Each row comes from the steps of one path. Every step used is in the known rows, and no mark comes twice. Write the path behind each row, first mark first.
Known rows:
vabut, mevir, fulad: .18,-.26,.21,-.20,.09,.29,.15,.27,-.42,.17,.21,-.21,.19,-.22,-.12,-.31,-.34,.34,-.11,-.69,-.11,-.23,.09,-.25,.04,.15,-.19,-.04,.37,.36,.15,-.13,-.42,.35,-.11,.04,.06,.30,.03,-.08,.40
fulad, mevir, feso: .39,.32,.48,.55,.02,.12,-.15,.19,-.08,.46,.08,-.11,-.14,.38,-.24,-.10,-.55,-.03,-.06,.02,.15,-.11,-.02,.08,-.18,-.29,.31,-.03,-.01,.04,.01,.17,-.83,.46,.23,.18,-.10,.16,.09,.04,-.06
talo, fulad, mevir, feso: -.11,-.11,.20,.20,-.02,-.17,-.04,.00,.24,.02,.08,.07,-.19,.32,-.01,.04,-.24,-.01,-.11,.13,.18,.09,-.05,.11,.32,-.40,.25,.28,-.37,.05,-.23,.18,-.50,.22,.22,.15,-.33,.24,-.18,.18,-.28
mevir, fulad, talo, vabut: -.41,.00,-.35,-.04,-.03,-.26,.13,-.01,.06,.18,-.25,.00,-.19,-.18,-.04,-.02,.04,-.46,.27,.04,.37,-.03,.28,-.04,.36,-.15,-.19,.11,-.05,.14,-.06,-.10,.10,.36,-.23,.16,-.16,.33,.27,-.30,.05
feso, talo, fulad, mevir: .20,.13,-.16,-.32,-.24,-.10,-.55,-.28,.37,-.35,.09,.00,.13,.25,.00,.08,.21,-.12,.22,.49,-.29,.26,-.10,.53,-.05,-.22,.31,.39,-.25,-.05,-.10,.17,-.03,-.35,-.28,.11,-.17,.16,-.04,-.06,-.19
mevir, vabut, talo, fulad, rava: -.50,-.24,.05,.18,.52,-.12,-.45,-.19,.07,.00,-.02,.10,-.19,.28,.07,.09,.19,.00,.15,.22,.58,.02,.30,-.26,.02,-.36,-.02,.07,-.20,-.12,-.04,.24,-.09,.01,-.25,.06,.01,-.07,.03,.28,.04
rava, matizu: .11,.24,-.09,.16,-.41,.63,.51,.33,-.03,.12,-.09,-.28,.11,.02,-.14,.23,-.42,-.33,-.09,-.25,-.34,.45,-.32,-.03,-.44,.18,.11,-.44,.28,.03,.24,-.24,-.21,.24,.09,.27,.14,-.08,.26,-.22,-.21
talo, fulad, mevir, vabut: -.09,-.23,-.28,.11,-.02,.06,-.18,.01,.32,.15,.05,.16,-.18,.17,.01,.28,-.18,.07,.25,.01,.17,-.02,.00,-.06,.08,-.26,.10,.35,-.20,-.05,-.21,.19,-.16,.22,-.23,.10,-.08,.25,-.05,-.06,-.21
feso, mevir: .26,.38,.20,.08,-.36,.31,.30,.09,-.16,-.10,-.08,-.21,.38,-.08,-.48,.14,.08,.25,.11,-.48,-.57,-.01,-.23,.02,-.43,.32,-.02,-.23,.26,.39,.44,.03,-.20,.24,-.06,.10,-.12,.07,.19,-.27,-.01
feso, mevir, fulad, rava: .33,-.22,.58,.30,.08,.28,-.19,.20,-.02,-.04,-.14,.04,.05,-.24,-.42,-.14,-.35,.33,.14,-.28,-.54,-.29,.04,.11,.05,-.33,.13,-.16,.12,-.03,.19,.06,-.01,.02,.06,-.09,-.28,.28,-.11,-.06,.06
feso, talo, vabut, mevir, fulad, rava: -.01,-.47,.30,-.26,.31,-.40,-.23,-.38,.01,.15,-.01,.34,-.02,-.24,.16,-.33,.12,.35,-.19,.13,-.04,-.51,.34,.23,.08,-.06,-.14,.25,.11,.02,-.12,-.02,.48,-.41,-.10,-.28,.06,.04,-.31,-.06,.36
rava, fulad, talo, vabut: -.26,.19,-.52,.05,-.18,-.01,.46,.03,.07,.04,-.29,-.18,.09,-.15,.09,.30,.05,-.48,.28,.05,.32,.25,-.04,.16,.21,.22,-.12,.18,-.07,.05,-.02,-.12,.22,-.17,-.07,.04,.11,.10,.42,-.32,-.53
feso, talo, fulad: -.18,.21,-.36,-.81,-.44,-.10,-.09,-.21,.13,-.60,-.10,.03,.20,-.05,.00,.07,.24,-.27,.25,.02,-.34,.48,-.03,.29,-.32,.15,.09,.10,-.12,.32,.06,.09,.24,.11,-.29,.23,-.08,.29,.06,-.14,-.09
matizu, rava: -.14,.55,-.13,-.14,.03,.45,-.12,-.07,.22,-.24,-.23,-.49,.12,.00,-.21,.56,.04,-.48,.26,-.28,-.08,.26,-.75,-.04,-.35,.14,-.03,-.53,.23,.39,.43,.01,-.37,.60,-.26,.48,-.03,.04,.11,-.31,.19
rava, fulad: .05,.22,-.18,-.21,-.29,.49,.53,.37,-.14,-.09,-.07,-.37,.26,-.16,-.17,.03,-.50,-.22,.17,-.56,-.28,.35,-.24,-.09,-.16,.38,-.03,-.11,.14,.20,.19,-.14,-.20,.13,.03,.07,.02,.21,.32,-.16,-.45
matizu, rava, fulad, talo: .18,.44,-.23,.05,-.02,.41,-.36,.15,.16,-.28,-.29,-.62,.01,-.16,-.06,.44,-.03,-.68,.37,.26,.05,.39,-.57,.14,.16,-.04,-.07,-.37,-.02,-.16,.18,-.19,.08,.02,.08,.14,.11,-.07,.34,-.05,-.22
mevir, vabut, talo, fulad: -.50,-.11,-.35,-.32,.14,-.17,.08,.01,-.13,-.10,.12,.05,-.04,.08,-.01,-.03,.25,.03,.15,-.25,.28,.12,.27,-.58,-.03,.12,-.14,-.06,-.01,.08,-.02,.16,-.05,.30,-.27,.05,.07,-.01,.06,.11,.31
talo, fulad, rava, matizu: -.45,-.33,.05,.26,-.12,.43,.24,.02,.56,-.19,-.18,-.10,-.05,.20,.14,.49,-.18,-.25,.01,.36,-.08,.53,-.30,.25,-.02,-.25,.34,-.07,-.18,-.16,-.04,-.12,.01,-.33,.01,.34,-.02,-.02,-.09,.01,-.66
feso, mevir, vabut, talo: .25,.19,.11,.15,.13,-.07,.02,.15,-.66,.23,.14,.10,.15,-.17,-.32,-.28,.36,.46,-.02,-.53,-.20,-.40,.35,-.56,-.41,.29,-.32,-.42,.35,-.01,.25,.10,.07,.19,-.07,-.33,.07,-.25,.17,.06,.61

Which path is each row?
-.37,-.47,-.03,.42,.37,.07,-.09,.00,.23,.10,.02,.15,-.31,.20,.23,.09,.02,-.04,-.13,.39,.33,.23,.25,-.24,.03,-.34,.12,-.26,-.15,-.53,-.15,-.08,.23,-.34,.07,-.07,.24,-.38,-.16,.31,-.07 : mevir, vabut, talo, fulad, rava, matizu
-.01,.04,.17,-.03,.17,-.16,-.53,-.13,.16,-.10,.24,-.22,.28,.57,-.08,.11,.33,-.05,.13,.48,.43,.22,-.02,.11,.29,-.31,.25,.30,-.30,.00,-.03,.13,-.54,-.28,-.40,.26,-.11,-.10,-.02,.13,-.01 : vabut, talo, fulad, mevir
.05,-.24,-.22,-.68,.01,-.45,.31,-.18,-.33,.06,.13,.33,.15,-.41,.21,-.45,.22,.33,-.19,-.39,-.26,-.38,.32,-.10,-.05,.40,-.38,.21,.28,.24,-.09,-.06,.48,-.05,-.20,-.29,.07,.01,-.26,-.21,.60 : feso, talo, vabut, mevir, fulad
-.31,-.44,-.11,-.25,.12,-.27,.67,.00,-.13,.32,.10,.14,.13,-.31,.10,-.13,.04,.34,-.17,-.67,.03,-.39,.17,-.35,.17,.46,-.37,.21,.29,.43,-.01,-.08,-.02,.24,-.27,-.02,.06,.12,-.24,-.22,.35 : talo, vabut, mevir, fulad
.48,.17,.01,.20,.11,.50,-.26,.03,.32,-.05,.04,-.48,.08,-.02,-.06,.51,-.33,-.25,.20,.05,-.05,.14,-.77,.25,.11,.02,.19,-.25,.01,-.24,.14,-.04,-.10,-.16,.05,.08,.06,-.15,-.08,-.13,-.36 : matizu, rava, fulad, mevir
.12,.21,-.29,-.21,.00,.55,.22,.15,.15,-.34,-.15,-.54,.07,-.31,.00,.39,-.22,-.46,.25,-.44,-.22,.33,-.78,-.09,-.10,.37,-.07,-.47,.14,.15,.27,-.13,.13,.27,.08,.17,.13,.00,.10,-.19,-.25 : matizu, rava, fulad
-.54,.38,-.28,.13,-.18,-.08,.16,-.23,.18,.21,-.30,-.14,.06,.18,-.15,.37,.32,-.54,.31,.23,.43,.15,.03,.09,-.03,.07,-.06,.18,.02,.29,.13,-.01,-.24,.28,-.29,.31,.02,.12,.50,-.38,-.18 : fulad, talo, vabut
-.14,-.16,-.05,-.13,-.31,.25,-.15,-.17,.53,-.39,-.19,.12,-.10,.07,.19,.13,.09,-.31,-.06,.67,-.39,.53,-.13,.55,-.28,-.34,.44,-.08,-.21,-.31,-.05,-.10,.49,-.56,.11,.10,-.04,-.15,-.13,.02,-.37 : feso, talo, fulad, rava, matizu
.03,.21,-.02,-.09,-.07,.22,-.24,.33,-.15,.05,-.12,-.24,-.14,-.10,-.26,-.24,-.33,-.47,.26,.03,.10,.15,.26,.03,.26,-.41,-.17,-.06,.02,.03,.06,-.16,-.30,.50,-.16,.24,-.15,.50,.53,-.17,.10 : mevir, fulad, talo
.00,-.52,.16,.56,.18,-.04,-.14,.02,.05,-.04,.01,.41,-.22,-.03,.14,.10,.31,.51,-.23,.30,-.21,-.11,.21,-.23,-.01,-.12,.04,-.26,-.05,-.60,-.08,-.07,.68,-.61,.28,-.38,-.05,-.63,-.35,.39,.06 : feso, mevir, vabut, talo, fulad, rava, matizu
.62,-.09,-.07,.43,.37,.15,-.28,.34,-.37,.47,.34,-.12,-.03,.10,-.10,-.33,-.42,.18,-.07,-.02,.19,-.22,.17,-.27,.05,-.05,.07,-.06,.10,-.53,-.14,-.08,-.11,-.27,.04,-.49,.22,-.30,.18,.12,.02 : rava, fulad, mevir, vabut, talo
.19,-.03,-.43,-.23,-.15,-.01,-.59,-.21,.21,-.02,.09,.35,-.20,.02,.01,-.07,.05,-.01,.16,.27,-.30,-.02,.17,.23,-.15,-.24,.18,.25,-.22,-.23,-.34,.24,.38,-.13,-.23,-.08,-.05,.15,-.09,.02,.15 : feso, talo, fulad, mevir, vabut
.45,-.01,-.19,.02,-.15,-.45,.13,-.06,-.11,.29,-.01,.43,-.20,-.18,.23,-.37,-.28,.00,-.26,.14,-.21,-.33,.14,.20,-.04,.14,.21,.20,-.12,-.30,-.33,.06,.44,-.29,.53,-.49,.01,-.12,-.19,-.13,-.26 : rava, fulad, mevir, feso, talo, vabut
.45,.14,-.06,-.04,.11,-.50,-.14,-.27,.19,.06,-.04,.26,-.30,-.29,.43,.00,.01,-.08,-.22,.36,-.20,-.39,-.35,.18,.05,.08,.05,-.12,-.14,-.37,-.33,.02,.71,-.25,.47,-.42,.05,-.38,-.55,.01,.00 : matizu, rava, fulad, mevir, feso, talo, vabut
-.05,-.07,.18,-.49,-.24,-.42,-.07,-.16,-.27,-.29,.14,.34,.03,-.06,.19,-.46,.35,.38,-.36,-.03,-.23,-.17,.27,.08,-.05,.20,-.19,.16,.02,.22,-.14,.08,.10,.17,.25,-.18,-.02,.15,-.29,.36,.43 : vabut, mevir, feso, talo, fulad
-.08,-.04,-.28,.11,-.05,-.15,.35,-.02,-.04,.23,-.04,-.10,.28,-.09,.22,.19,.24,.12,-.07,.04,.44,-.19,.03,.18,.28,.42,-.27,.33,.12,.00,-.03,-.22,.13,-.40,-.01,-.22,.23,-.22,.09,-.06,-.31 : rava, fulad, talo, vabut, mevir
.11,.11,.54,.18,.02,.00,.27,.13,-.54,.34,.05,-.07,.08,.08,-.17,-.29,-.26,.38,-.36,-.64,.13,-.39,.10,-.28,-.19,.18,-.18,-.12,.33,.36,.24,.00,-.69,.55,.30,.04,.08,.06,.04,.18,.37 : vabut, mevir, feso
-.38,-.01,.25,.13,.03,-.41,.76,-.11,-.30,.49,.00,.19,.01,-.02,.19,-.08,.09,.47,-.41,-.63,.34,-.49,.10,-.29,-.16,.48,-.35,.14,.31,.49,.01,.03,-.27,.42,.18,-.03,.14,-.03,-.15,-.06,.26 : talo, vabut, mevir, feso
.20,-.39,.43,.21,-.09,-.18,-.18,-.13,.09,-.05,.10,.42,-.26,.01,.46,-.22,.07,.35,-.64,.54,-.22,-.08,.19,.31,-.03,-.13,.16,.00,-.10,-.41,-.28,-.18,.42,-.60,.65,-.29,.03,-.40,-.51,.49,.03 : vabut, mevir, feso, talo, fulad, rava, matizu
-.01,-.04,.42,.19,.22,-.50,-.43,.01,-.05,.09,.28,.04,-.07,.55,.13,-.22,.13,.10,-.25,.41,.51,-.01,.28,-.09,.35,-.43,.01,.19,-.38,-.12,-.23,.16,-.53,.05,.10,.04,-.18,-.16,-.22,.42,.10 : vabut, talo, fulad, mevir, feso
-.07,-.21,.53,-.16,.10,-.30,-.44,-.36,-.02,-.18,.01,.35,-.11,.14,.23,-.31,.26,.38,-.31,.42,.01,-.25,.28,.41,-.03,-.28,.10,.23,-.18,.00,-.18,.18,.05,-.25,.27,-.18,-.12,.07,-.37,.46,.20 : vabut, mevir, feso, talo, fulad, rava
.12,.39,-.17,.11,-.21,.41,.03,.33,-.14,-.08,-.16,-.40,.12,.00,-.16,.05,-.31,-.50,.30,.12,.10,.30,-.05,.24,.12,-.09,.09,-.05,-.02,-.06,.12,-.22,-.15,-.03,.02,.03,.08,.09,.60,-.15,-.48 : rava, fulad, talo
-.12,-.22,-.17,-.12,.04,-.28,.00,.02,-.22,-.26,.15,.27,.07,-.18,-.06,-.05,.63,.57,.00,-.39,-.21,-.20,.26,-.43,-.08,.34,-.27,-.11,.04,.04,.03,.15,.37,.01,-.10,-.22,-.01,-.22,-.14,.18,.46 : feso, mevir, vabut, talo, fulad
